Every row comes from one small tree of marks. The marks that hang from a mark follow it in brackets, in alphabetical order. Every link used is in the known rows. Which tree was each row made from?
Known rows
W{G{B}}: [-0.62  2.61  2.37  3.74  0.10 -2.24 -1.38  0.80  0.67  2.35  0.05 -5.77
 -0.43 -1.62 -3.40  5.07 -0.02  2.31  0.92 -1.86  5.86 -1.04  3.75  1.13]
A{V W{G{B M}}}: [-1.07 -0.70  1.36  2.35  1.52 -1.54  0.87  0.13  7.82 -1.70 -2.06 -0.88
  1.13 -5.01 -2.11  2.22 -1.21  1.94 -0.27  0.34  4.10  0.81  1.80 -0.59]
W{A{M}}: [-0.80  4.28  2.35  2.52  1.56  1.81 -3.26 -4.58 -0.80  1.46 -0.67 -2.96
 -0.31  0.60  2.54  1.45  1.91  1.13  1.80 -1.86  1.56 -1.74 -1.89  3.16]
G{M{A{V}}}: [-0.78  3.85  3.37  1.74  2.27 -0.29 -1.41 -4.91  1.57 -1.02 -6.40 -0.95
  3.06  0.11 -0.97 -0.67  0.34 -1.13 -3.38 -0.37  3.01 -1.59  2.47  0.37]
F{W{A G}}: [ 0.80  4.39  2.85  1.76  1.13  0.04 -4.13  0.11 -0.25  2.69  0.10 -8.62
 -0.69 -0.50 -1.53  6.67  0.69  2.34  2.57  1.21  3.38 -0.95  4.65  2.25]
F{W}: [-0.07  2.12  2.67  2.91  0.78  3.25 -2.74 -3.25 -0.13  3.14 -1.89 -5.40
  2.50 -0.45 -3.91  4.59  1.87  0.80  0.98  1.04  4.40 -0.30  2.80  2.27]
W{A{M{G}} F}: [-1.31  4.49  4.66  0.56  2.43  2.79 -4.39 -2.63 -0.36 -0.13  1.15 -4.27
 -2.17  2.03  5.16 -0.68 -0.58  0.55 -0.79 -2.27  0.01 -3.50 -3.06  2.61]
G{B M{A{V W}}}: [-1.45  2.48  0.32  1.58  1.67 -1.30 -2.17 -2.05  5.63 -1.03 -4.39 -0.47
  3.99 -0.78 -1.42 -0.18 -1.86 -0.73 -3.83 -1.49  2.63 -0.82  2.04 -2.93]
M{A{V W{F}} G}: [-3.60 -0.96  5.78  3.07  2.21  5.33 -2.21 -6.14  5.94 -3.27 -2.40 -1.11
  3.19 -6.55  1.64  1.10 -2.53 -2.27 -2.71  2.35  1.76 -2.72 -2.85 -0.55]
V{A{M}}: [ 0.25 -0.80  3.78  2.07  1.20  0.34  0.98 -6.06 -0.69  0.49 -2.93 -1.82
  0.15  1.82 -2.24  3.60  2.29  1.34  1.15 -0.45  5.06 -2.37 -1.09  3.70]
A{V W{F G}}: [-1.86 -0.96  3.56  2.66  1.84  1.12  1.79  0.79  5.75 -1.97 -0.84 -2.30
 -0.69 -4.55 -0.95  0.98 -0.60  1.58  0.28  1.32  3.76  0.68 -0.38  0.59]
F{W{G{B M}}}: [ 0.56  2.97  1.99  0.99  0.38 -1.66 -4.15  0.59  1.35  2.31 -1.51 -7.00
  1.55  0.39 -4.49  5.68 -0.73  2.40 -0.37  0.03  4.64 -0.34  6.70  0.16]
A{M V W{G}}: [-4.10 -4.32  2.17  2.90 -0.39  1.51 -1.00 -3.68  6.24 -3.50 -2.03  0.50
  2.35 -5.79 -1.42  1.64 -0.83  3.01  0.80  0.93  3.52  1.38 -1.30  0.93]
G{W{F}}: [-0.90  1.65  2.12  4.32  3.11  1.89 -1.37 -0.98 -0.07  2.55 -0.25 -4.03
  0.94  1.72 -1.58  0.44  1.66  1.47 -1.43 -3.77  2.50 -0.83  1.94 -0.23]
W{A{V}}: [-0.31  4.95  2.19  3.29  3.42  2.15  0.23 -2.71  1.44  1.26 -1.10 -3.65
 -0.60 -2.66  2.25  1.00  1.88 -0.14  1.35 -0.51  2.36 -2.37  0.09  3.97]
V{A{M W{F G}}}: [ 0.47 -2.32  4.41  0.69  0.86 -1.34  0.85 -2.51  1.53 -1.06 -1.36 -2.41
 -1.83  1.88 -1.53  4.28  0.75  2.70  1.80  0.57  4.31 -0.85 -2.10  1.29]
A{M{G{W}} V}: [-4.95 -3.24  2.55  3.76  1.80  4.48 -2.62 -7.62  5.15 -2.45 -1.92  0.30
  4.81 -5.79 -0.13 -0.09 -1.44  1.21 -2.88 -1.69  2.55 -2.40  0.45  2.62]
V{A}: [ 2.10  0.96  4.11  2.83  2.34 -0.15  3.13 -4.38 -0.73  2.00 -2.64 -3.25
 -0.87  1.40 -2.80  4.56  3.13  0.50  1.67  0.17  5.82 -2.61 -0.13  3.87]
A{V W{F G{M}}}: [-0.91 -0.14  3.77  1.18  2.31 -0.70  1.27  1.00  6.22 -2.58 -1.98 -1.75
 -0.73 -2.99 -0.58  0.27 -1.04  1.72 -1.01  0.82  3.22  0.58  0.72 -0.05]
F{W{A G{M}}}: [ 1.78  5.32  2.97  0.22  1.48 -1.80 -4.61  0.37  0.26  2.18 -1.17 -7.93
 -0.59  1.06 -1.21  5.89  0.20  2.49  1.28  0.64  2.90 -0.91  5.53  1.41]
V{A{W}}: [ 2.37 -0.86  3.74  2.44  2.08 -0.29  3.29 -4.01  1.78  1.24 -2.11 -1.66
 -1.04  0.45 -2.48  5.22  3.10  0.99  3.00  1.14  5.04 -0.94 -2.50  2.04]
M{A{V W{G{B}}}}: [-3.49 -0.42  2.31  4.44  0.74  2.00 -0.97 -2.75  4.47 -1.78 -3.38 -2.39
  3.20 -5.46 -1.68  2.49 -0.90 -0.50 -0.52  2.09  3.60 -0.28  0.48 -1.37]
A{W}: [ 0.11 -0.05  2.78  3.86  0.70  2.04  0.39 -3.96  2.74  1.60 -1.35 -0.21
  0.91 -1.77 -1.77  3.10  2.91  1.03  2.67  0.21  3.74  1.46 -3.64  0.36]
A{V W{G{B}}}: [-1.95 -1.75  1.38  3.90  1.15  0.26  1.49 -0.11  7.23 -1.10 -0.92 -1.73
  1.10 -6.56 -2.42  3.06 -0.65  1.92  0.96  0.90  4.63  0.70  0.58  0.04]

Which tree is each row?
[ 0.35 -2.82  5.04  0.69  1.57  0.89  0.19 -5.37  2.86 -1.32 -1.01 -0.76
 -0.70  0.98 -0.30  3.60  0.30  1.44  0.79  0.46  3.37 -2.21 -4.34  1.77] -> V{A{M{G} W{F}}}
[-5.17 -3.02  2.97  3.15  2.12  4.66 -2.78 -6.56  4.80 -2.75 -1.57 -0.22
  4.12 -4.88  0.43 -1.14 -2.06  1.09 -3.60 -1.81  2.26 -2.61  0.25  2.36] -> A{M{G{W{F}}} V}
[-3.41 -0.30  2.87  4.66  1.38  4.06 -0.29 -5.31  3.72 -1.44 -4.41 -0.85
  3.89 -5.08 -1.10  1.23  0.52 -1.58 -0.47  2.35  3.09 -0.18 -1.44 -0.46] -> M{A{V W}}
[-0.66  3.63  2.37  1.44  3.57 -1.03 -3.78 -1.51  0.66 -0.09 -3.85 -2.99
  2.22  4.37 -0.49 -1.58 -0.40  0.27 -4.94 -3.53  0.56 -1.27  4.05 -3.34] -> G{M{A} W{F}}
[-2.02 -0.26  5.78  3.60  1.11  4.16 -3.53 -7.79  4.06 -1.05 -2.14 -0.91
  3.22 -5.05  0.61  3.90 -0.86 -1.66 -0.67  1.79  2.11 -2.13 -3.43 -0.92] -> M{A{W} G}
[ 0.84  5.82 -0.97  0.51  4.54 -3.34 -4.21  3.13  3.11  1.86  0.38 -4.58
  0.09  5.19  1.33 -1.14 -1.71  1.82 -4.12 -6.57 -0.09 -2.00  4.72 -3.45] -> G{B M W{A F}}
[-0.02 -1.47  3.78  1.68  1.38  0.36 -0.18 -6.28  1.43  0.05 -1.60 -1.79
  0.68  0.35 -1.56  4.37  0.36  1.06  0.15 -0.79  4.69 -3.52 -1.06  3.14] -> V{A{M{G{B}}}}
[ 0.75  6.97  5.03  0.97  2.58 -1.77 -2.14  3.63 -1.62  1.15  1.88 -8.56
 -5.62  2.18  2.99  2.31 -0.22  2.03  1.11 -1.25  2.23 -2.37  1.70  2.11] -> W{A F G}
[-0.53  3.20  0.57  1.49  0.98 -1.94 -3.23 -2.09  4.00  0.25 -3.93 -0.89
  3.33  1.20 -1.56  0.80 -1.20 -0.51 -3.08 -2.05  2.57 -0.56  1.30 -3.50] -> G{B M{A{W}}}
[-0.97  3.88 -1.15  3.67  3.74  0.42 -3.22  2.78  2.05  3.10  2.67 -6.02
  0.11  2.05  0.72  0.57 -0.60  1.52 -1.60 -5.49  0.97 -1.97  2.74 -2.02] -> G{B W{A F}}
[-0.39  2.49  3.25  1.25  0.80 -0.29 -3.64 -1.07  1.40  0.54 -3.33 -6.59
  2.22 -1.12 -4.03  4.87 -0.62  1.61 -0.85  1.79  4.34 -0.52  6.59  0.84] -> F{W{G{M{A{V}}}}}
[-0.16  2.83  2.18  1.28  0.16 -1.29 -4.89  0.11  1.33  1.65 -2.18 -7.08
  2.35  0.10 -4.29  5.72 -1.21  1.68 -0.85  0.62  4.38 -0.53  6.73 -0.56] -> F{W{G{B M{A}}}}
[-0.45  3.57  4.34  1.85  1.09 -3.28 -1.51 -1.44  0.75 -0.58 -3.95 -4.27
  0.42 -0.98 -2.10  2.82 -0.54  1.21 -1.27 -0.12  4.44 -1.14  5.03  0.81] -> W{G{M{A{V}}}}
[-2.51  3.03  0.75  2.16  1.12 -1.62 -3.15  0.89  2.98 -0.67  0.85 -5.62
 -0.87 -3.22  1.45  3.00 -2.07  2.93  0.68 -1.82  2.85 -2.23  3.25  2.04] -> W{A{M V} G{B}}
[-1.58 -1.66  2.78  3.78  1.36  0.77  1.99 -1.32  6.21 -1.34 -1.78 -1.33
  0.58 -6.46 -2.13  2.97  0.37  1.83  1.48  1.67  4.73  0.94  0.22  1.09] -> A{V W{G}}
[ 2.84 -0.20  3.27  1.14  1.79 -3.80  2.28 -1.35  2.81  0.61 -1.90 -2.74
 -1.79  1.09 -2.90  5.89  1.19  2.09  2.22  0.39  5.24 -0.95  0.24  0.59] -> V{A{W{G{B M}}}}
[-4.37 -5.10  3.07  2.70  0.66  4.66 -1.75 -7.79  8.09 -3.75 -1.74  2.85
  4.01 -7.21  0.50  0.74 -1.38  1.25 -0.71  0.72  2.17 -0.41 -4.16  1.31] -> A{M{G} V W}
[-1.99 -1.10  2.77  3.07  2.56  3.65  2.29 -1.64  5.69 -1.46 -1.65 -0.54
  0.77 -3.94 -0.30 -0.84  0.57  0.09 -0.45  0.96  3.12  0.46 -2.60  0.90] -> A{V W{F}}
[-1.24  0.38  2.20  4.40  2.50  1.97 -3.22 -4.14  4.13  2.11  1.34 -2.79
  2.91 -3.41 -1.15  3.76 -1.19  0.73 -1.83 -3.67  2.97 -3.11  1.53 -0.17] -> M{G{B W}}
[-5.33 -3.25  1.21  3.77  1.71  3.95 -3.03 -6.31  6.18 -2.20 -1.09 -0.12
  5.21 -5.98 -0.52 -0.03 -2.54  1.12 -3.47 -2.52  2.66 -2.64  1.03  1.63] -> A{M{G{B W}} V}
[-0.46  5.71  4.44  1.15  3.37 -0.94 -0.64  3.72  0.75 -0.49  1.12 -8.10
 -4.64 -0.63  3.19  0.98 -1.14  1.74  0.06 -0.56  2.40 -2.74  2.70  2.89] -> W{A{V} F G}
[-0.05  3.55  2.49  1.87  1.77  0.62 -3.13  0.30  1.45  1.54 -0.50 -8.23
 -0.05 -2.41 -1.52  5.75 -0.06  2.07  1.79  1.88  3.62 -1.16  5.34  2.71] -> F{W{A{V} G}}
[-4.16 -0.38  4.70  4.14  3.64  4.91 -3.27 -5.66  4.35 -2.27 -2.05 -3.08
  4.13 -5.41  0.96  0.56 -2.69 -1.74 -4.62 -0.11  1.39 -3.91  1.47 -0.59] -> M{A{V} G{W{F}}}
[-3.15 -1.49  3.25  3.36  0.67  3.24 -4.81 -7.86  1.69 -0.01 -0.96 -0.50
  3.45 -1.81 -0.47  1.93 -0.04  1.82 -1.27 -2.95  2.39 -1.95 -1.01  1.63] -> A{M{G{W}}}
[-2.83  0.03  4.32  2.97  1.23  3.71 -4.20 -4.42  5.16 -1.20 -0.53 -2.15
  3.04 -3.83  1.03  2.59 -2.99 -1.75 -2.57  0.34  1.72 -2.62 -3.01 -2.83] -> M{A{W{F}} G{B}}
[ 0.24  6.93  3.00  1.03  2.24 -2.52 -2.67  5.47 -0.13  1.56  2.90 -9.09
 -4.91  1.98  2.57  2.40 -1.68  2.20  0.46 -2.54  2.33 -2.66  2.48  0.73] -> W{A F G{B}}
[-2.88  1.55  4.12  3.98  1.18  3.53 -4.39 -6.33  2.83  0.07 -1.50 -3.02
  4.01 -4.37 -0.13  3.44 -2.16 -2.10 -2.82 -0.31  2.99 -3.91 -0.26 -0.55] -> M{A G{B}}
[-1.38  2.66  1.35  3.06  3.28  1.72 -3.67 -1.04 -0.05  1.57  0.67 -4.44
 -0.07  2.46  1.63  0.04  0.86  2.13 -0.79 -4.17  0.17 -1.53  0.76  0.02] -> G{W{A{M} F}}
[ 0.54  6.36  1.30  0.71  2.89 -4.86 -1.75  2.74  3.68 -0.06 -0.43 -5.94
 -2.21 -1.44  1.53  2.59 -1.86  2.20 -0.55 -1.89  2.75 -2.50  5.60  1.07] -> W{A{V} G{B M}}
[ 0.81  3.56  2.25  1.11  3.86 -1.86 -2.34 -0.61  0.88  1.24 -2.49 -2.65
  0.89  4.93 -1.05 -1.27  0.55  1.63 -3.90 -4.71  1.43 -0.88  3.94 -1.64] -> G{M W{F}}
[-4.01 -0.74  4.10  4.85  3.19  4.61 -3.05 -7.14  4.70 -1.80 -2.57 -2.30
  5.05 -6.78  0.03  2.00 -2.03 -1.51 -3.63  0.09  1.97 -3.77  1.75 -0.16] -> M{A{V} G{W}}
[-3.66 -1.27  2.35  2.91  0.82  3.07 -5.33 -5.43  2.56 -0.11  0.34 -1.37
  3.19 -0.96 -0.24  1.00 -1.70  1.77 -2.56 -3.92  2.07 -2.40 -0.70  0.40] -> A{M{G{B W{F}}}}
[ 0.08  0.59  4.36  2.35  0.54 -0.16 -0.28  0.60  2.38  0.45  0.15 -3.31
 -1.95 -0.55 -1.20  3.12  0.87  2.29  1.75  0.19  3.61  1.15 -1.85 -0.46] -> A{W{F G}}
[ 0.10 -1.96  4.07  2.06  2.00  0.60 -0.34 -6.82  1.01  0.09 -1.83 -1.83
  0.81  0.60 -1.53  4.36  0.92  1.57  0.11 -1.03  4.17 -3.21 -0.68  2.86] -> V{A{M{G{W}}}}
[ 1.77  6.01  1.91  0.39  4.85 -2.45 -3.30  0.54  0.89  1.31 -1.30 -3.85
 -0.79  5.44  2.00 -1.15  0.39  1.79 -2.80 -4.90 -0.34 -1.59  3.44 -1.35] -> G{M W{A F}}
[-3.59  0.42  5.49  4.11  2.32  5.05 -2.33 -8.06  3.83 -1.92 -3.37 -1.97
  4.30 -7.02  0.56  1.90 -1.75 -2.62 -3.07  1.65  3.02 -3.90 -0.14  1.57] -> M{A{V} G}
[-0.69  5.80  3.42  1.78  4.15  2.68  0.03  0.36  0.86  0.19  0.11 -5.17
 -2.57  0.16  4.01 -1.72  0.54 -0.46 -0.75 -1.07  1.38 -2.93 -0.72  3.27] -> W{A{V} F}
[-2.89  1.27 -2.77  4.53  2.96  1.08 -3.43 -0.46  4.21  1.52  1.07 -3.63
  2.84 -1.64 -0.10  0.94 -0.92  2.19 -1.35 -5.04  1.28 -1.75  3.22 -1.07] -> G{B W{A{M V}}}
[ 1.42  8.24  3.07 -1.05  2.83 -5.30 -3.51  5.66  0.59  0.73  1.25 -8.12
 -4.97  4.18  2.97  1.24 -2.38  2.33 -1.33 -3.28  1.55 -2.71  3.87 -0.27] -> W{A F G{B M}}
[-0.98  3.47  3.55  2.23  0.76 -1.60 -1.48  3.89 -0.05  1.28  1.30 -7.28
 -2.41  1.18 -1.62  2.22 -1.42  2.01 -1.12 -2.35  4.84 -1.48  3.16  0.35] -> W{F G{B}}
